Each row comes from the steps of one walk. Every step used is in the known rows, and no mark comes twice. Write the walk behind each row, first mark first.
Known rows:
nepoz > vebak > votad > mekepog: [ 0.72 -0.24 -0.95 -0.53 -6.41 -2.29 -0.51 -2.49 -2.07 -1.75 -0.84 -0.90
  2.11  0.80  2.31  0.62 -0.74  1.54  3.82  2.41  4.17  3.28  0.53 -1.43]
vebak > votad > mekepog > gosid: [ 1.13 -0.36 -1.76  0.07 -2.58  0.29 -0.72 -0.49 -1.72 -1.14 -1.97 -2.61
  0.71  1.35  0.93  0.12  0.73  2.30  2.79  2.11  2.38  2.54 -0.23 -1.36]
votad > pomo: [-3.38  0.86  0.73 -0.45  1.29  0.02  0.97  3.36 -0.79 -1.80  0.23 -1.87
  2.56 -0.75  1.02  0.80  1.76  0.35 -0.03  0.81 -1.16  0.12 -1.85 -0.61]
gosid > mekepog > dunud > pomo > votad > vebak: [ 4.69  1.82 -4.24 -0.68  5.41  2.24 -0.73 -0.90  0.44  3.70  4.53  6.46
  0.02  0.41 -2.86  2.30  0.20 -3.25 -2.07 -5.03 -0.16 -6.05  0.47 -1.43]
pomo > votad > vebak > gosid > mekepog > nepoz: [ 2.92  1.87 -3.11 -0.77  1.06 -0.15  2.48 -0.32  0.31 -0.01  4.37  2.69
 -2.17  4.79  0.52  3.36  0.80 -3.43 -1.18 -2.90  1.23 -2.05  0.23 -1.42]
dunud > mekepog > gosid: [ 0.89 -2.29  0.84 -2.12  1.68  0.67  0.73  1.21 -0.04  1.20 -2.44 -1.58
  0.02  1.31 -1.64  0.58  2.23  1.73 -0.94  2.09 -2.33  2.48  0.13  2.05]
nepoz > vebak > gosid > mekepog: [ 0.85  1.55 -1.19 -2.05 -6.23  0.31  1.15 -3.45 -1.50 -3.40  1.54  0.36
 -1.03  5.21  1.88  2.42 -2.61  0.13  0.13 -2.63  3.17  0.99  2.60 -1.68]
dunud > pomo > votad > vebak: [ 2.13  0.39 -3.25  0.87  2.96  1.11  0.80  1.58  0.67  2.71  3.90  7.26
  1.84 -1.05 -3.09  0.57  2.30 -2.22 -1.32 -2.44  0.02 -3.03 -1.09  1.56]
gosid > mekepog > nepoz > vebak > votad: [ 2.79  1.20  0.05 -1.97 -2.66 -2.74  0.52 -2.85 -2.66 -1.06 -0.69 -2.41
 -1.93  0.33  2.50  4.54 -1.90 -0.85  0.47 -0.23  1.73 -0.19  0.67 -4.13]
dunud > pomo > votad > mekepog > nepoz: [ 0.62  2.50 -0.02 -0.44  2.41 -0.28 -0.32  2.42  1.53  2.43  0.33  5.12
  0.10 -0.64 -1.47  0.74  1.08 -1.56 -2.03 -2.54  2.25 -2.53 -0.48 -0.19]
vebak > votad > pomo > dunud: [-4.74  1.96  0.32  0.80 -0.18 -1.42  1.79  2.94 -2.85 -3.81 -1.36 -2.73
  5.56 -1.28  1.26  1.16  3.30  1.41  3.15  2.69 -0.70  2.52 -2.89 -0.65]
gosid > mekepog: [ 2.11  1.05 -0.67 -1.18  0.59  0.81  0.20 -0.11 -0.84 -0.72  0.53 -0.12
 -0.99  2.39  1.21  2.24 -0.91 -0.91 -0.05 -1.23 -0.04 -1.67  1.20 -1.44]
gosid > mekepog > nepoz: [ 2.61  1.75  0.73 -1.83  1.73 -1.07  0.05 -0.71 -0.43  0.27 -0.87 -1.14
 -3.41  1.63  1.48  3.57 -1.53 -1.79 -1.64 -1.71  0.22 -1.97  0.89 -3.00]
nepoz > vebak > votad: [ 0.17 -0.80 -0.82 -0.15 -5.52 -1.88  0.62 -2.78 -2.91 -1.41  0.08 -1.51
  1.73 -1.71  1.07  1.28 -0.58  1.35  2.43  1.87  1.73  2.32 -0.16 -1.37]
pomo > dunud: [-2.66  1.54  1.48 -0.03  0.59 -0.58  0.95  1.65  0.20 -1.65 -2.56  0.75
  2.27  1.51 -0.11 -0.37  1.45  0.60  1.01  0.02  0.41  2.10 -0.45  1.33]
votad > pomo > dunud > mekepog > nepoz > vebak > gosid: [-5.33  2.77  3.37 -2.88 -1.22 -3.34  2.71  2.28 -0.89 -3.74 -2.64 -1.56
  3.48  3.22  1.52  2.55  2.99  1.13  0.06  1.51  0.37  4.83 -1.12  0.76]
gosid > mekepog > nepoz > vebak > votad > pomo: [ 0.28  1.86  0.51 -2.28 -1.71 -2.89  1.32 -0.35 -3.40 -2.26 -0.47 -3.74
  0.03 -0.24  3.22  5.29 -0.60 -0.51  0.19  0.51  0.73 -0.10 -0.63 -4.53]
votad > mekepog > nepoz > vebak: [ 1.04  0.99  1.55 -2.01 -3.15 -3.37 -1.35 -1.43  0.66 -0.18 -2.64 -0.76
 -1.49  2.52  2.49  1.19 -1.68  0.21  0.67  0.55  4.59  2.03  0.99 -1.67]
dunud > mekepog: [ 0.62 -1.13  0.79 -1.16  1.47 -1.03  0.55  0.50  0.06  1.15 -0.82  0.62
  1.08  0.61 -0.31  0.67  2.16  0.32  0.33  2.75 -1.99  1.74  0.37  2.01]
vebak > gosid > mekepog > dunud > pomo: [ 1.63  3.90 -2.96 -1.09  0.16  2.68 -0.92 -4.05 -0.10 -0.28  3.08  3.70
 -1.86  3.01 -1.57  1.93 -1.90 -1.03 -2.19 -6.28  1.67 -3.71  2.19 -2.36]
dunud > pomo > votad: [-0.07  1.16 -0.86  0.47  2.58  1.51  0.67  2.49  0.55  2.26  2.36  5.37
  1.51 -2.57 -3.15  0.22  1.52 -1.30 -2.30 -2.81 -0.44 -3.15 -1.02  0.94]
nepoz > vebak > votad > pomo > dunud > mekepog: [-3.95  0.25  1.47 -1.49 -2.97 -3.13  2.44  1.65 -3.36 -3.19 -2.08 -2.15
  6.46 -0.66  1.49  2.05  3.55  2.03  3.26  4.53 -0.38  5.16 -1.82  0.71]

Which walk is each row?
[ 1.95 -0.77 -2.77  0.67  2.41  0.15  1.69  1.95  0.56  1.83  3.82  3.30
  1.14  0.85 -0.91  0.40  2.09 -2.30  0.23 -0.20 -0.54 -1.15 -1.22  1.11]
pomo > votad > vebak
[-1.44  3.00  1.65 -2.19 -1.50 -3.16  1.80  0.84 -3.15 -3.46 -2.32 -3.11
  1.73  0.97  3.11  4.98  0.41 -0.10  0.97  0.46  1.09  1.40 -1.08 -3.44]
gosid > mekepog > nepoz > vebak > votad > pomo > dunud
[ 2.40  0.96 -3.55  0.56  5.15  1.62 -0.77 -0.81  1.28  4.93  4.62  6.75
  0.93 -2.38 -4.60  0.01  1.37 -2.39 -2.19 -4.11 -0.33 -4.66 -1.01 -0.05]
mekepog > dunud > pomo > votad > vebak
[-3.63 -0.69  1.33 -2.14 -2.75 -1.86  2.34  2.28 -3.33 -3.11 -3.40 -3.57
  5.55  0.02  0.58  2.10  3.47  3.38  2.33  3.94 -0.59  5.79 -2.11  0.58]
nepoz > vebak > votad > pomo > dunud > mekepog > gosid
[ 1.47  2.95 -2.33 -2.00 -3.79  1.26 -0.57 -5.15 -0.75 -1.00  2.69  3.55
 -0.87  3.04 -0.97  2.35 -2.91 -0.28 -1.80 -5.50  3.35 -1.76  2.54 -2.47]
nepoz > vebak > gosid > mekepog > dunud > pomo
[ 1.31  3.47 -0.50 -1.57 -1.50 -0.23  0.80 -2.74 -0.52 -2.23  1.00 -0.71
 -3.95  4.88  1.81  3.39 -1.84 -1.27 -1.61 -3.41  2.07 -1.09  1.90 -2.93]
vebak > gosid > mekepog > nepoz
[-0.04  3.14 -0.52 -1.12 -2.73 -0.69  0.16 -0.23  0.80  0.05  1.41  5.14
 -0.19  2.06 -0.64  1.39 -0.25 -0.92 -1.87 -3.75  4.81 -0.79  0.68 -0.62]
dunud > pomo > votad > mekepog > nepoz > vebak > gosid
[ 1.75  2.28 -4.56  0.57  3.06  2.10 -0.29 -2.33  1.24  3.00  5.78  7.24
  0.34  0.01 -4.31  0.14  0.82 -2.18 -2.23 -5.34  1.03 -4.16 -0.14 -0.15]
mekepog > dunud > pomo > votad > vebak > gosid
[ 1.31  1.16 -1.98 -0.58 -4.00 -1.23 -2.18 -4.19 -1.45  0.70  0.31  2.31
  2.40 -1.66 -0.48  0.41 -1.13  1.05  2.13 -0.62  4.24  0.46  0.49 -2.04]
nepoz > vebak > votad > mekepog > dunud > pomo
[-4.41  1.09  0.64 -0.45 -4.14 -2.43  2.05  1.31 -3.40 -4.12 -1.49 -2.43
  5.46 -0.95  1.73  1.50  1.79  1.94  3.01  2.66  0.91  4.12 -2.09 -0.86]
nepoz > vebak > votad > pomo > dunud
[-0.27  1.37  1.10 -1.72 -4.86 -2.70  0.71 -3.58 -0.34 -1.64 -0.21 -1.13
 -2.81  2.16  1.18  2.07 -2.21 -0.11 -1.44 -1.71  3.17  1.69  0.83 -2.08]
mekepog > nepoz > vebak > gosid
[-1.04  0.59 -0.60 -1.04 -6.76 -0.61  1.14 -3.30 -0.89 -2.96  1.13  0.24
 -0.32  3.33  1.00  0.62 -1.89  0.94  0.08 -1.46  3.14  2.33  1.47 -0.57]
nepoz > vebak > gosid
[ 2.55  1.15  1.17 -2.87 -1.39 -2.11  0.16 -1.74 -0.90 -0.21 -0.99 -1.26
 -2.78  1.97  2.00  4.08 -2.62 -1.25 -1.28 -1.77  1.64 -0.73  1.32 -3.28]
gosid > mekepog > nepoz > vebak
[ 3.05  1.92 -4.76 -0.30  2.20  1.88  1.39 -1.67  0.37  1.06  6.19  3.81
 -0.80  4.22 -1.11  1.69  0.36 -3.21 -0.73 -3.94  0.68 -3.29  0.56 -1.02]
pomo > votad > vebak > gosid > mekepog > dunud
[-4.44  1.34  0.96 -0.21  1.02 -2.14  2.36  3.18 -2.96 -2.97 -1.84 -2.22
  6.50 -1.02  1.04  1.72  4.97  1.58  3.35  4.68 -2.19  3.85 -2.58  0.93]
vebak > votad > pomo > dunud > mekepog
[-1.77  0.62  3.94 -2.71  0.05 -4.05  1.19  0.60  0.03 -0.27 -4.63  0.05
  1.72  1.54  0.16  1.77  2.06  0.63  0.13  2.22  0.02  4.56 -0.22  1.61]
pomo > dunud > mekepog > nepoz > vebak
[-2.36 -0.10 -0.25 -0.49 -4.39 -2.09  1.37  0.10 -3.45 -2.85  0.31 -2.94
  3.99 -2.13  1.86  1.83  0.62  1.54  2.43  2.66  0.75  2.45 -1.73 -1.76]
nepoz > vebak > votad > pomo
[ 2.71  1.66 -1.31 -1.33  3.17  1.44 -1.17 -2.31  0.09  1.42  1.20  0.23
 -1.60  0.94 -0.34  1.91 -1.61 -1.38 -0.92 -3.10 -0.25 -3.43  1.30 -2.68]
gosid > mekepog > dunud
[ 0.38  2.24  0.77 -2.11 -5.52 -2.74 -0.81 -2.95  0.61 -1.97 -1.46 -0.42
 -2.21  5.17  2.84  1.25 -1.97  0.40  0.56 -0.71  5.90  2.80  1.72 -1.98]
votad > mekepog > nepoz > vebak > gosid
[ 0.70  1.03 -1.15 -0.37  1.91  2.62 -0.58  3.26  1.15  1.72  0.28  4.39
  1.06  0.71 -2.89 -0.43  1.65  0.31 -1.81 -2.75  1.80 -1.47 -0.31  0.98]
dunud > pomo > votad > mekepog > gosid
[ 0.48  1.79 -1.72  0.24  5.04  2.04 -0.92  0.01  1.17  4.32  3.01  5.03
  0.80 -3.67 -4.66 -0.29  0.68 -1.73 -3.06 -4.17 -0.71 -4.73 -0.93 -0.45]
mekepog > dunud > pomo > votad
[-3.57  1.97  2.35 -1.17 -2.25 -4.39  1.70  0.74 -2.55 -2.77 -2.98 -3.42
  2.59 -1.60  1.70  2.90  1.20  0.87  1.19  1.88  1.29  3.35 -2.32 -2.29]
mekepog > nepoz > vebak > votad > pomo > dunud
[ 3.04  2.54 -1.97 -1.26  3.67  2.05 -2.04 -2.34  0.09  2.47  1.74  3.78
 -0.91 -0.45 -2.17  2.03 -1.34 -1.44 -2.24 -4.96 -0.04 -4.93  1.22 -2.32]
gosid > mekepog > dunud > pomo
[ 2.06  0.39 -3.61  0.43 -2.38  0.10  0.75 -3.02  0.21 -1.37  3.47  2.68
 -0.55  4.83  0.36  0.54  0.21 -0.71  0.99 -1.31  2.03  0.72  0.80  0.62]
votad > vebak > gosid
[ 4.03  1.98 -3.20 -0.93 -0.91 -0.88  0.65 -3.57 -0.05 -1.26  2.84  1.46
 -3.24  6.35  1.60  3.49 -0.93 -2.34 -0.36 -2.80  2.22 -0.88  1.49 -1.96]
votad > vebak > gosid > mekepog > nepoz
[-0.11  1.05 -0.55 -0.13  0.90  0.38  0.58  3.07  1.17  0.75  0.90  2.05
  1.25  1.94  0.62 -0.60  1.59 -1.07  0.87  0.30  1.73 -0.25 -0.27  0.56]
pomo > votad > mekepog
[ 1.00 -1.07 -1.15 -1.14 -6.27 -0.86 -0.25 -1.86 -2.27 -1.76 -2.16 -2.25
  1.40  1.60  1.34  0.54 -0.55  2.81  2.67  1.93  4.01  3.94  0.34 -1.51]
nepoz > vebak > votad > mekepog > gosid
[ 0.25  1.92 -1.20  0.28  1.56  1.28 -0.42  2.68  1.12  1.69  1.40  6.03
  1.96  0.07 -1.76 -0.33  1.69 -1.12 -0.84 -2.12  2.13 -2.16 -0.10  0.88]
dunud > pomo > votad > mekepog
[ 1.19  0.53 -3.60  0.72 -0.18  0.85  2.32  0.07  0.32 -0.27  5.30  3.51
  0.40  3.66 -0.65  0.44  1.69 -2.24  0.04 -1.56  0.78 -0.54 -0.32  1.10]
pomo > votad > vebak > gosid
[-1.98  0.53  2.12 -1.24  1.72 -1.49  1.22  2.19  0.14 -0.55 -3.15  1.08
  3.39  2.13 -0.35  0.21  3.39  0.78  1.28  2.44 -1.39  3.64 -0.30  3.18]
pomo > dunud > mekepog
